Each row was made from one small tree. The marks that hang from a mark follow it in brackets, in the order of their numbers. Every link used is in the known rows. Write each row's tree.
In the rows, 128 means zero.
Known rows
Q_342[Q_138[Q_763[Q_796[Q_707[Q_353]]]]]: [139 135 135 138 114  92 132 149 144 140 113  98 123 106 142 185 131 131
 162 171 117 129  96 138 143 112 179 127 116  87  97 120 127 162 147 143
 164 153 119  88 156  86 159 107  77  89 148 132 100 156 104 146 135 158
 108 124 120 164 120 117 122 100 127  97 136 146 120 144 185 148 134 167
 153  48 156 121 160 125 116  91 110 119 142 144 116 153]
Q_796[Q_763[Q_138 Q_348[Q_707[Q_353 Q_428]]]]: [ 86 132 144 142 124  88 129 155 119 135 127  84 128 106 127  82 116 148
 149 166 132 150 105 166  97 105 130 126 154 198 104 121 135 144 124 159
 163 159 121  89 129  66 147 110 109  66 141 112 109 139 106 161 140 153
 110 134 130 161 107 106 108  98 137 104 150 136 107 148 173 145 134 160
 167  86 167 136 141 130 130  48  83 114 145 117 130 145]
Q_342[Q_138[Q_763[Q_348[Q_707[Q_353 Q_428]] Q_796]]]: [124 112 136 141 104  86 142 156 134 134 114  96 127 101 151 191 123 130
 162 168 126 152  96 127 151 107 179 132 116 129  87 127 123 145 127 138
 164 173 130 103 164  70 150 109  76  77 146 131 100 160 112 148 134 158
 110 130 128 167 119 119 110  89 134  94 120 145 121 139 183 146 133 164
 155  38 172 118 158 125 121  60 103 114 133 123 121 156]
Q_138[Q_763[Q_348 Q_796]]: [110 115 139 140  92  71 121 149 122 131 114  97 135 105 146 195 120 133
 156 164 118 164  95 143 134 115 156 135 134 152  89 125 120 154 139 136
 171 168 142 102 148  63 147 108  93  98 142 117  87 169 115 143 137 150
 102 138 121 156 122 122 113 100 120  96 112 146 120 143 177 140 128 165
 138  40 161 123 168 132 129  47  95 115 124 147 104 161]
Q_796[Q_707[Q_348 Q_353 Q_428] Q_763]: [ 65 144 162 139 148 109 111 152 157 137 131 117 126 120 122  90 124 129
 147 183 120  89 109 188  53 103 139 125 132 218 140 115 136 146 138 166
 153 103 119  80  98  83 159  89  97  86 154 122 123 105  99 158 141 147
 108 122 132 175 103  96 124 109 141 127 168 129  89 151 185 155 164 144
 172 146 164 123 112 120 115  88 111 117 193 122 113 143]
Q_342[Q_138[Q_763[Q_348 Q_796]]]: [136 124 134 140 106  82 134 153 127 136 108  97 126 107 142 208 128 134
 162 166 116 160  97 123 148 115 183 133 121  73  84 122 118 153 146 139
 172 177 136 102 158  83 154 106  75  92 142 133  87 169 109 139 134 154
 111 131 123 156 125 123 114  93 130  98 124 148 126 142 180 142 125 172
 146  25 159 129 170 127 119  68  96 111 117 144 120 150]
Q_348[Q_707[Q_353 Q_428]]: [ 98 139 129 137 131  87 129 156 146 147 118 114 129 101 147 103 111 126
 149 175 128 148 103 173 115 100 130 127 111 234 112 125 133 108 110 146
 144 133 120  85 136 110 135 122  87  70 147 114 118 154 117 180 139 154
 102 125 132 166 102  95 110  91 148 113 132 142 118 139 183 153 141 150
 166 125 185 126 132 122 129  78 118 110 176 101 107 158]
Q_342[Q_138]: [145 155 121 136 139  98 130 158 133 151 104 114 120 111 131 157 129 134
 157 174 111 155 103 142 124 114 167 125 105  62 102 117 123 126 149 150
 163 157 124  91 139 138 151 113  70  92 143 131  96 170 107 159 136 155
 115 123 124 152 116 108 119  92 148 116 149 150 128 143 181 145 128 170
 157  80 158 146 161 122 115 102 106 107 139 135 121 143]
Q_342[Q_138[Q_763[Q_796]]]: [146 136 129 138 106  88 133 155 129 140 106 102 124 108 141 196 133 136
 161 167 113 151  99 128 142 115 180 129 113  64  88 121 121 153 150 141
 168 166 114  94 154  99 154 117  73  93 146 134  92 172 107 153 135 155
 115 127 122 161 122 118 120  93 135 103 130 148 132 142 184 143 124 172
 148  41 156 131 174 125 115  87 101 108 124 142 116 152]
Q_796[Q_707[Q_348 Q_428] Q_763[Q_138]]: [ 76 151 161 141 125 114 113 152 140 134 128 115 125 117 110  58 132 149
 147 175 120 109 112 183  59 109 131 120 144 170 120 117 132 157 147 171
 156 122 101  77 107  82 160  98  92  83 147 129 109 108  95 164 142 144
 108 128 127 160  99  99 128 104 140 126 163 132  96 154 179 149 155 154
 173 125 158 134 127 122 110  68  96 113 172 137 124 134]
Q_342[Q_138[Q_763[Q_348[Q_707[Q_428]] Q_796]]]: [127 116 134 141  99  85 140 156 130 135 110 103 127 101 145 192 124 135
 162 169 124 163  98 123 159 110 174 130 117 109  80 128 117 144 130 137
 166 175 130 104 166  75 150 110  67  81 144 134  90 164 112 147 135 155
 109 131 128 163 121 120 112  86 139  98 121 145 127 140 183 143 129 167
 150  36 169 124 164 125 120  54  98 106 123 129 119 154]
Q_796[Q_707[Q_353 Q_428] Q_763[Q_138 Q_348]]: [ 80 128 159 143 121 108 125 147 140 135 132  88 125 106 125  69 123 143
 151 175 130 110 102 174  70 107 129 122 156 189 122 120 139 158 127 169
 160 137 136  91 128  54 155  86 107  71 146 116 116 101  97 149 141 152
 106 130 132 171 106 107 117 112 131 103 162 132  87 151 172 153 151 158
 169  97 160 126 122 126 125  53  98 130 168 135 135 146]
Q_707[Q_428 Q_796]: [107 139 147 135 129 114 128 162 146 143 115 127 131 113 124 114 118 133
 145 175 116 148 111 184  78 110 148 130 117 199 112 125 120  99 124 156
 147 142 117  90 138 138 134 111  78  93 146 124 108 136 108 177 141 148
 107 125 126 171 101  95 119  96 166 131 131 144 125 139 183 150 144 151
 160 128 176 131 138 119 121  74 117  86 178 117 118 151]
Q_138[Q_763[Q_348[Q_707[Q_796]]]]: [113 131 134 139 101  77 132 152 130 139 116 111 138 107 129 160 108 130
 154 177 123 190 100 149 142 108 149 132 116 180  86 124 120 123 124 143
 164 172 139  87 148  85 138 106  88  87 145 118  86 172 114 139 138 149
 102 137 121 165 116 113 105  89 136 101 126 144 127 145 184 139 131 156
 145  70 174 122 161 125 133  48 100 107 140 132  97 157]
Q_763[Q_138 Q_348[Q_707[Q_428]] Q_796]: [ 82 111 143 143 104  76 128 151 121 128 121  89 132  95 145 113 115 154
 154 147 138 162  97 159 138 111 127 132 162 205  80 136 124 143 119 139
 159 179 122 100 158  59 143 122  98  62 135 113  95 143 120 175 138 150
  91 145 123 137 106 117 108  92 122  99  98 145 117 138 165 144 128 163
 160  45 174 126 146 137 132  19  88 109 135 129 127 158]
Q_707[Q_348 Q_353 Q_796[Q_763]]: [ 74 151 159 135 174 109 115 162 153 137 132 111 136 127 111 117 115 124
 140 171 113 123 113 199  37 104 171 132 134 234 135 112 136 127 145 162
 155 126 102  68  94 112 150 102 115  94 154 117 125 132 104 166 141 151
 111 126 120 172 102  91 116 106 143 137 141 139 107 147 186 151 154 144
 176 141 169 122 127 126 119 101 108  93 193 107 104 148]
Q_138[Q_763]: [133 145 130 138  92  81 124 152 123 143 109 114 132 105 137 157 124 131
 153 176 110 168 103 148 116 114 153 126 106 123  98 118 125 139 142 148
 164 154 122  88 137 107 144 113  83 105 145 123  93 181 109 154 137 149
 112 129 120 166 116 109 118  98 135 107 141 149 127 146 184 140 126 165
 144  79 165 134 172 124 122  83 105 115 138 142 101 154]

Which tree is each row?
[101 157 148 139 138 103 117 143 143 142 129  86 122 108 116  62 127 145
 150 174 123 105 102 185  84 110 126 117 152 155 123 114 143 168 148 169
 160 128 111  68 116  73 162 102 113  76 146 113 116 121  95 156 141 153
 106 127 125 165 105 104 122 114 126 106 173 135  98 152 175 151 144 161
 169 105 148 131 132 128 124  88  98 129 170 143 123 143] => Q_796[Q_707[Q_353] Q_763[Q_138]]
[122 126 146 140 110 101 132 154 145 134 115 110 126 108 143 182 133 128
 160 171 117 122 100 140 116 109 187 129 108 116 104 122 125 156 144 144
 158 147 113  92 148  87 157 105  72  91 150 138 106 143 104 154 135 155
 111 124 122 170 115 112 123  97 131 106 130 145 114 144 186 149 144 161
 161  63 164 117 151 122 108  87 114 115 153 133 117 151] => Q_342[Q_138[Q_763[Q_796[Q_707[Q_348 Q_353 Q_428]]]]]
[137 131 130 139 119  92 144 158 137 141 114 101 130 107 132 180 118 127
 159 176 122 173 100 131 139 107 185 130 105 116  90 121 126 128 129 146
 163 175 132  88 158  96 146 105  80  83 149 130  97 166 109 138 134 159
 112 129 122 174 119 114 108  88 138  99 134 148 127 144 186 145 131 164
 157  55 173 120 161 123 124  73 106 108 141 124 116 152] => Q_342[Q_138[Q_763[Q_348[Q_707[Q_353 Q_796]]]]]
[ 93 133 160 138 135 122 134 160 138 137 130  94 128 108 121  73 122 140
 143 168 123 117 111 193  40 106 157 123 137 223 124 122 136 130 124 168
 150 137  96  82 130 105 142 106 109  78 149 118 132 116 100 183 142 157
 115 122 126 187  98  92 117 109 155 122 144 139 109 141 179 154 145 153
 176 121 174 125 130 124 121  79 106  97 187 107 134 148] => Q_707[Q_353 Q_428 Q_796[Q_763[Q_138]]]
[ 74 107 154 140 128  89 117 146 153 133 125  99 129 103 150 154 116 130
 154 166 129 114  93 171 113 111 136 138 152 216 111 128 128 148 120 140
 157 142 158 105 143  58 151  94  97  79 145 111 105 118 115 151 139 148
  85 135 129 153 112 116 115 108 121 101 111 140  97 141 171 154 151 153
 153  70 163 114 123 130 132  44 112 121 164 139 115 162] => Q_763[Q_348 Q_796[Q_707[Q_353 Q_428]]]
[108 163 143 139 133 101 113 143 136 144 124  98 122 112 107  65 130 154
 151 177 121 119 105 181  98 114 117 117 152 125 112 114 134 164 153 168
 164 134 109  71 117  82 160 104 102  80 142 119 100 126  94 154 142 148
 103 131 125 155 106 106 123 108 134 111 177 136 105 153 175 146 139 163
 160 101 143 141 142 127 122  78  90 122 153 154 123 137] => Q_796[Q_707 Q_763[Q_138]]
[ 67 135 171 139 144 124 128 166 143 130 134 109 133 118 116  75 122 133
 139 162 119 114 117 198  10 103 173 130 134 249 133 120 136 128 132 169
 147 134  87  76 107 106 146 102 110  86 154 124 134 112 102 186 141 151
 118 125 122 179  94  86 120 105 149 137 135 138 103 145 181 153 157 146
 187 139 184 120 121 125 112  84 107  92 199  99 127 146] => Q_707[Q_348 Q_353 Q_428 Q_796[Q_763[Q_138]]]
[ 81 121 161 138 145 114 130 161 146 136 130 100 131 113 126 114 113 129
 144 175 124 125 108 187  53 104 157 131 136 248 126 121 131 118 117 162
 154 142 130  95 128  94 141  92 104  82 149 115 125 116 103 161 141 154
 111 125 132 186 105  96 111 107 158 121 141 137 105 141 181 154 152 147
 167 118 176 121 122 123 129  66 107  96 184 102 125 151] => Q_707[Q_353 Q_428 Q_796[Q_763[Q_348]]]
[101 115 147 141  98  77 120 143 141 132 121  95 134 102 147 182 119 127
 157 170 122 140  92 152 133 114 152 134 138 170 100 124 126 162 132 140
 166 156 149  97 149  49 154  99  99  91 147 115  95 149 111 135 137 150
  96 136 120 162 120 121 114 106 109  90 122 142 107 144 178 145 137 159
 143  50 160 111 150 131 130  52 106 127 144 152 102 163] => Q_138[Q_763[Q_348 Q_796[Q_707[Q_353]]]]
[101 145 134 136 134  95 129 159 148 145 118 126 133 107 125 100 107 136
 147 177 126 165 107 184 121 103 130 127 118 234  98 129 120  93 114 148
 145 147 110  81 140 124 129 123  77  73 146 120 104 147 113 178 141 149
  99 129 127 166 100  96 111  85 163 125 130 142 131 138 184 149 141 145
 161 125 183 128 136 120 129  64 112  88 173 105 107 153] => Q_348[Q_707[Q_428 Q_796]]
[ 84 154 143 136 150 100 111 149 162 144 124 124 132 117 129 114 120 120
 148 177 114 116 102 185  79 107 143 129 118 187 134 115 136 133 143 154
 149 112 132  74 107 110 153  98  95  94 154 118 113 132 107 156 138 147
  96 127 121 157 105  98 122 106 124 121 144 143  99 150 182 154 158 149
 168 133 168 123 121 124 119  99 127 125 191 136  99 153] => Q_796[Q_707[Q_348 Q_353]]
[ 73 131 149 137 133 106 123 164 145 138 120 128 132 113 146 121 123 118
 144 168 114 122 110 175  39 103 166 133 102 229 136 120 136 117 127 155
 145 118 120  93 108 121 142 107  92  97 154 123 128 138 115 181 138 149
 111 121 128 168 101  89 121 102 141 131 125 144 101 143 182 154 156 149
 176 143 189 126 123 123 111  94 125 110 191 104 112 153] => Q_707[Q_348 Q_353 Q_428]
[100 131 147 138 107  79 115 144 145 132 121 107 133 107 142 166 124 127
 154 169 116 126  97 162 116 112 159 132 125 171 107 121 127 165 146 142
 159 137 118  83 132  70 155 108  94  97 150 121 103 150 109 154 138 149
 100 131 117 163 114 112 122 106 114 104 122 142 110 145 183 146 141 155
 152  71 160 112 149 128 120  79 112 121 159 146  95 160] => Q_138[Q_763[Q_796[Q_707[Q_348 Q_353]]]]
[ 80 107 157 143 108  94 124 144 139 127 127  84 129  94 146 109 122 145
 154 150 133 120  94 171 102 115 137 131 165 193 103 131 131 164 126 148
 157 157 137 100 152  49 151 102 109  69 142 112 107 114 112 163 138 151
  89 139 124 149 106 116 115 110 109  94 109 143  96 142 164 151 143 163
 164  51 166 117 129 136 128  35 104 127 157 147 133 160] => Q_763[Q_138 Q_348 Q_796[Q_707[Q_353 Q_428]]]
[ 93 148 149 141 129  94 116 143 132 139 126  93 126 112 110  81 124 153
 152 176 126 134 102 171 103 114 119 123 161 138 108 116 131 161 145 165
 170 150 135  81 123  62 160  93 106  79 141 115  93 122  96 137 140 146
 101 137 127 153 111 114 116 107 128 103 166 135  98 154 171 146 140 164
 158  81 146 138 139 129 127  52  84 125 145 156 127 139] => Q_796[Q_707 Q_763[Q_138 Q_348]]
[ 81 132 156 140 113 102 114 148 137 130 123 109 127 102 132  94 131 151
 150 151 123 115 102 180  90 116 138 129 151 177 104 129 125 162 143 151
 150 139  96  86 132  80 157 116  93  80 143 123 104 120 108 185 140 146
  94 136 119 140  99 107 128 105 118 115 113 143 105 143 170 150 144 160
 168  82 162 125 135 132 113  58 106 114 163 147 125 149] => Q_763[Q_138 Q_796[Q_707[Q_348 Q_428]]]
[ 94 106 152 141  87  83 125 146 141 130 122  99 134  99 151 175 119 129
 158 170 125 135  93 152 125 112 152 132 133 183 100 127 124 158 125 140
 162 153 146 103 152  49 150  98  91  89 147 119  99 139 111 142 137 150
  97 134 124 168 118 119 115 106 118  93 117 140 104 142 178 147 142 157
 145  52 165 110 146 129 127  46 108 124 149 145 107 163] => Q_138[Q_763[Q_348 Q_796[Q_707[Q_353 Q_428]]]]
[ 94 120 143 141 113  79 122 149 116 129 118  84 131  98 141 137 122 151
 153 143 126 157  96 159 115 120 141 135 167 149  89 129 124 159 138 143
 168 180 131  99 147  68 149 118 110  80 134 110  92 153 116 166 138 149
  96 145 118 131 111 120 112 102 111  99 101 150 114 141 162 142 124 172
 155  34 160 134 155 139 130  37  87 113 127 150 129 157] => Q_763[Q_138 Q_348 Q_796]
[ 96 123 153 139  98  89 119 147 144 130 122 110 133 105 145 160 125 127
 154 169 117 118  99 161 106 110 159 131 122 189 110 124 125 160 138 143
 155 132 115  91 136  67 152 107  87  96 150 125 107 140 108 160 138 148
 101 129 121 168 111 110 124 106 120 107 119 141 108 144 184 148 146 153
 152  81 166 111 145 126 117  71 114 119 165 139 100 160] => Q_138[Q_763[Q_796[Q_707[Q_348 Q_353 Q_428]]]]
[ 85 137 152 139 129  93 113 144 146 132 127  94 129 102 134  99 128 144
 150 148 123 111  98 185  87 115 143 129 155 176 111 124 135 169 148 150
 152 138  99  74 126  76 159 119 112  79 144 115 112 127 109 178 138 151
  91 136 114 141 101 108 124 109 104 109 113 145 102 144 170 151 143 160
 172  76 158 120 133 136 118  76 108 121 170 148 118 156] => Q_763[Q_138 Q_796[Q_707[Q_348 Q_353]]]
[ 94 141 146 138 138  99 133 157 143 140 130  98 130 105 122  67 111 141
 146 171 131 141 107 191  94 100 135 123 135 252 107 126 135 118 113 158
 146 143  95  72 135  97 138 119 102  61 147 115 123 132 107 181 141 156
 107 127 128 177  97  93 110  94 155 117 138 137 119 141 182 151 141 148
 176 121 179 123 129 124 129  68 103  97 181  97 121 150] => Q_348[Q_707[Q_353 Q_428 Q_796[Q_763[Q_138]]]]
[ 76 141 151 138 136 110 116 153 163 142 124 132 130 112 135 102 122 120
 148 178 117 106 105 185  66 105 146 128 111 213 136 118 134 126 129 156
 144 112 131  83 114 108 149  96  86  91 153 124 120 118 107 166 139 146
  99 123 126 167 101  94 125 105 135 124 142 140  94 147 183 157 165 146
 171 142 175 120 114 119 115  89 130 122 200 127 106 151] => Q_796[Q_707[Q_348 Q_353 Q_428]]
[100 143 143 140 124  88 121 152 112 137 121  87 127 111 119 100 124 151
 150 165 121 155 107 162  90 114 133 126 156 130 104 116 130 153 146 162
 175 165 127  89 120  79 153 105 112  83 137 113  96 149 103 150 140 149
 112 136 127 151 112 111 112 103 133 109 155 140 110 150 170 141 127 170
 158  74 154 148 156 132 128  57  76 113 129 139 127 142] => Q_796[Q_763[Q_138 Q_348]]
[ 80 106 144 143 110  79 132 152 127 127 125  82 132  91 151 111 114 146
 153 144 139 149  95 163 125 107 135 134 160 229  89 134 131 147 114 139
 154 174 123  97 155  52 143 120 110  58 139 109 108 139 121 176 137 154
  92 142 125 141 105 113 106  96 115  94  92 145 110 138 165 147 131 161
 167  47 179 120 137 138 133  28  96 115 148 122 130 163] => Q_763[Q_138 Q_348[Q_707[Q_353 Q_428]] Q_796]
